Each row was made from one walk, in order. Every step used is in the known rows, and no mark comes twice. Write each row's walk.
Known rows
dusolu > tuge > fabapep > fato > silom: [ 54.5  37.6  24.0  -4.2   1.7   0.2  13.1   8.7   9.2  37.5 -19.3 -15.1
  40.0   5.9  -7.9  31.3  34.0  21.6   7.6]
begoz > fato: [ -2.5  42.2   8.0  -2.7 -12.5  -5.4  -3.6  -3.9 -24.9 -24.1 -29.2  -7.7
 -33.7  -1.2 -11.0 -11.1 -29.5 -15.2 -32.8]
begoz > musa > fabapep: [-51.6  10.5 -32.1  13.3  10.8 -10.2  -4.2 -27.4  15.8  -1.8  -3.4  -3.6
  10.4  10.1   6.8  -4.0 -24.8  21.1 -14.4]
begoz > musa > fabapep > fato > dusolu: [-62.3 -38.6 -53.2   9.9  19.9   4.8  18.2   5.8  14.4  -6.0 -10.3 -12.6
  21.4   8.7  11.2  18.0 -17.7  33.0  18.3]
begoz > tuge > fabapep > fato: [  3.4  48.6 -16.0  10.3  -4.8   0.1  33.1  12.9 -21.9 -14.4  -3.8   7.2
   5.1   8.1  -9.8  16.0 -27.1   6.1 -16.0]
begoz > tuge > fabapep > fato > silom > lodu: [ 17.5  13.1 -38.8   7.8 -13.2  21.9   0.7   6.8   7.7  -1.0  23.2   5.5
   9.5 -18.9 -16.6  14.9  -1.7   8.6  -3.1]
begoz > musa > fabapep > fato > silom: [-34.9  33.3 -60.3  15.2   1.8   2.0 -22.7 -12.0  39.8  27.9   8.1 -23.6
  42.4  -3.6 -11.2  21.1 -13.2  35.7   9.2]
fabapep > fato: [-13.8  18.6   8.2   8.9  -3.4  -2.2  16.1  10.4 -16.3  11.5  23.2   1.6
  10.0  11.4 -10.7  23.9 -17.7   9.4  -4.0]
fabapep > fato > dusolu > tuge > silom: [  7.6 -41.6  35.9 -28.2   4.8  -9.1  21.3  30.8   0.3   9.8 -48.4 -14.7
   2.5   2.1  -3.5   4.6  22.4 -20.0  25.1]
tuge > fabapep: [ 14.9  53.0  28.0   7.1   7.1  -0.2  22.7  -6.1 -16.4   6.8  -8.3  11.0
  -6.4  12.7   0.3  10.7 -11.4   9.4 -22.7]
silom > lodu > begoz > tuge > fabapep > fato: [ 20.9   4.3 -33.1  37.3   2.2  12.5  42.8  12.1 -25.7  -0.6  43.5  19.8
  13.8   1.1  -1.5  11.4  -1.4  19.2  18.0]
lodu > begoz: [ 13.6  30.0  19.4  12.2   2.2 -10.5  18.3  -2.0 -23.3  26.5  11.7  -0.3
  -4.1  11.4  -2.7   0.4  -9.5   3.9  -2.4]
musa > fabapep: [-45.0  18.6 -11.7  -0.8   2.5 -11.0   3.6 -18.9   4.3 -19.3  -7.7  -3.0
  -3.9   2.9  -5.8  -0.8 -27.0  -4.8 -28.2]
dusolu > tuge > silom > lodu > begoz > musa: [ 31.3 -45.1  23.8  15.8   7.6 -12.2  -2.6 -11.2   9.0  48.4   8.6   6.3
  10.2   3.6  12.0 -23.5  41.7   6.6  40.0]
fato > dusolu: [-17.4 -35.0  21.1 -18.9   7.3   2.7  20.0  10.0 -19.7  -6.0 -24.6  -1.6
 -28.8   2.7   4.3   0.9 -15.9  -5.1 -16.0]
silom > lodu > dusolu > tuge > fabapep: [ 22.3 -16.6  36.5 -16.8   6.8   5.5 -13.7 -10.2   5.7 -23.3  -1.8  18.7
   1.3   9.5  24.8  -0.5  25.6   1.4 -20.2]
fato > silom > lodu > dusolu > tuge > fabapep: [ 46.1   9.7  22.1 -30.7  -2.4  11.6 -42.2 -11.4  28.2  -4.2 -11.8   1.2
   8.7  -6.5  13.0   3.4  34.0   0.2 -17.2]
begoz > musa: [-18.0   7.8   6.1  11.7   5.0  -7.9  -4.4 -13.4  -4.5  24.4   7.0   3.4
  -0.7  16.2   7.5  -0.5 -17.9  23.5 -11.7]
tuge > silom: [ -1.7  45.6  36.2 -12.2  -9.0 -12.9 -11.8  -0.3  -1.0  12.4 -17.6  -0.7
 -24.0  -2.4 -17.9 -11.9 -19.0 -29.4 -17.4]
musa > fabapep > fato: [-49.9  20.2 -27.1  12.3   3.3  -5.2  16.3  -4.2   3.6 -13.7  13.5  -4.4
  20.1   7.0 -11.8  21.0 -24.4   8.8  -5.7]
tuge > silom > lodu > begoz > musa: [  8.3  -5.3  -0.6  28.0   4.3  -0.4 -10.5  -8.4   8.0  42.7  36.8  10.7
  -2.7  -3.1   2.2 -18.6   8.3   7.3  31.7]

Which walk is each row?
[ 13.6 -53.1  50.3 -13.5  -4.1  -9.5  -6.8  -6.9   3.4   8.8  -3.1  10.6
 -14.7  -5.6  -2.5 -19.6  30.1 -30.4   2.7]
dusolu > tuge > silom > lodu
[ 22.6  30.6   3.4  14.2 -13.1   1.9  -8.2   0.8 -13.2  -6.5  -1.1   1.8
 -34.5 -19.4 -16.6 -28.8  -2.0 -30.3  10.8]
tuge > silom > lodu > begoz > fato
[ 44.8  -8.0  24.0   0.8  -9.6 -10.7  -2.6  -1.0 -10.9   0.2 -26.4  -5.6
 -22.4 -13.7  -6.5 -33.4  30.8 -31.2  19.3]
dusolu > tuge > silom > lodu > begoz > fato
[  4.3   5.3  38.8 -40.4  -5.0 -18.4 -28.9  -5.5   0.0 -16.6 -28.7  -6.8
  -6.6  15.9  15.7  -7.4   1.9 -15.7 -33.6]
lodu > dusolu > tuge
[ 20.7 -11.1  17.4  -5.7   7.5  11.1  -1.9   5.3   4.2 -21.1  19.7  15.4
  27.1  12.6  19.5  21.1  28.8  14.2   1.7]
silom > lodu > dusolu > tuge > fabapep > fato
[-56.5 -29.4 -34.1  -4.6  13.3   4.0  27.9  13.4   1.5 -26.3 -13.9 -10.8
   8.3   1.1  -1.1  20.9 -18.8   6.2   3.9]
musa > fabapep > fato > dusolu
[ 19.0  58.3   0.6  13.5  -9.6  -7.0   8.9   0.4 -31.2  -4.0 -18.5 -12.1
 -24.7   1.5  -8.3 -12.8 -19.5  -6.3 -11.2]
lodu > begoz > fato
[ 16.5  -8.2 -50.5  11.8 -18.3  11.3  -2.0  11.7  -0.2  18.5  43.1  -4.7
  11.3 -19.8 -18.6   4.4  -0.8   3.2  16.2]
fabapep > fato > silom > lodu > begoz > tuge
[ 61.9   2.2  22.4  -3.2  14.1  -1.3  48.2  15.1 -31.0 -12.6 -79.8 -16.1
 -13.8   5.5  17.6  -9.0  28.7   3.2  12.8]
lodu > begoz > fato > dusolu > tuge > fabapep
[-11.4  40.1   8.1 -23.2 -20.2 -18.0 -12.3   2.2  -4.0 -10.5 -34.3  -2.5
 -37.3 -10.9 -22.1 -29.3 -37.3 -48.1 -30.0]
begoz > tuge > silom
[ 18.1 -16.0  -3.5  -1.2  -3.4  10.6   7.0  16.8 -12.9 -17.7 -30.5  -5.4
 -46.2 -24.4  -6.1 -28.9   2.3 -32.7  20.5]
tuge > silom > lodu > begoz > fato > dusolu
[-32.5 -30.1 -46.8  39.8  15.2   1.0   4.2 -28.0  11.4  10.8  45.6  10.3
  17.8   2.7  15.1  -7.3   0.4  33.0  20.2]
silom > lodu > begoz > musa > fabapep
[ 16.7 -30.3   0.8 -27.7 -12.7   8.9 -48.4   5.4  28.7  -1.1  20.5  -8.4
  24.4  -6.5   2.5  14.3  28.8   1.1  -1.8]
fabapep > fato > silom > lodu > dusolu > tuge
[ 19.3  50.0 -15.6  -8.1  -5.5  30.2 -36.4   5.9  27.7  -6.2  32.2   5.1
  22.0  -9.3  -2.1  29.1   4.3  15.4  -6.1]
tuge > fabapep > fato > silom > lodu > dusolu
[  7.0  21.4  -3.1  29.4   7.6 -10.0   9.7 -10.8 -12.5  45.7  14.7  -1.8
  10.1  18.0  10.1  -1.1  -9.7  30.7  11.3]
lodu > begoz > musa
[ 37.2 -37.7  42.9   1.6   0.0 -13.0   7.8  -2.2  -3.2  30.4   6.6   5.7
  -3.0  -2.8   0.0 -21.5  39.7 -21.2  25.8]
dusolu > tuge > silom > lodu > begoz
[-14.7  19.4  19.4 -26.9 -12.8   5.1 -54.0  -4.4  17.4 -24.0  10.8  11.8
 -29.0 -10.9  -3.5 -19.5 -15.6 -39.7 -20.3]
tuge > silom > lodu > dusolu
[ 24.8  46.1  27.8 -15.6   6.0  -3.0   0.6   9.6   0.6  -8.9 -19.9  -1.4
  29.7  22.5  14.5  24.5  12.4  11.4  -7.8]
lodu > dusolu > tuge > fabapep > fato
[-21.7 -33.4   3.2  -7.3   7.9   7.8  30.5  26.9 -17.8  -3.2  -5.8  -5.0
  -3.2   6.6  -1.1  22.9 -12.8   6.4   4.9]
fabapep > fato > dusolu
[-16.9 -15.9  -2.4 -14.0 -19.1  -4.9 -15.1  -3.2  -1.7 -20.3   0.3  13.0
 -39.9 -20.5 -16.4 -31.9 -21.7 -45.8 -20.7]
begoz > tuge > silom > lodu
[ 10.5 -49.2 -12.9   7.6   2.4  16.4  23.0  11.0 -30.5 -24.3  -8.9  -1.6
 -37.6 -13.9   6.8 -15.9   0.6  -4.5  10.3]
silom > lodu > begoz > fato > dusolu
[-40.4 -25.0 -69.9  22.6   3.3  16.5 -25.8 -16.2  41.2  15.7  42.4  -7.6
  39.9 -11.6  -6.2  19.5   1.9  37.7  19.6]
begoz > musa > fabapep > fato > silom > lodu
[-26.2 -39.2  -1.7 -26.4  11.4 -12.0  18.9  17.3  18.7 -14.4 -58.8 -21.8
  12.7  -4.2  -4.7   2.4  14.2 -20.7  22.7]
musa > fabapep > fato > dusolu > tuge > silom
[-22.7 -10.3  10.2 -18.1  -6.9   8.9 -38.3  -9.2   2.0 -31.6  28.3  17.4
 -20.6  -0.5  10.1  -4.8 -15.4 -12.0 -32.3]
silom > lodu > dusolu
[-38.1 -27.0 -64.6  53.6  17.1   6.9  13.8 -11.7  10.6  17.3  65.6   6.7
  43.3   6.2   9.1  15.2   3.1  46.3  41.7]
silom > lodu > begoz > musa > fabapep > fato
[ -0.5 -48.9  30.7 -29.9  -2.8  -3.8 -31.5  -9.9   4.0 -27.4   7.2  10.6
  -7.8   6.7  21.0 -10.3  16.8 -13.9 -22.6]
silom > lodu > dusolu > tuge
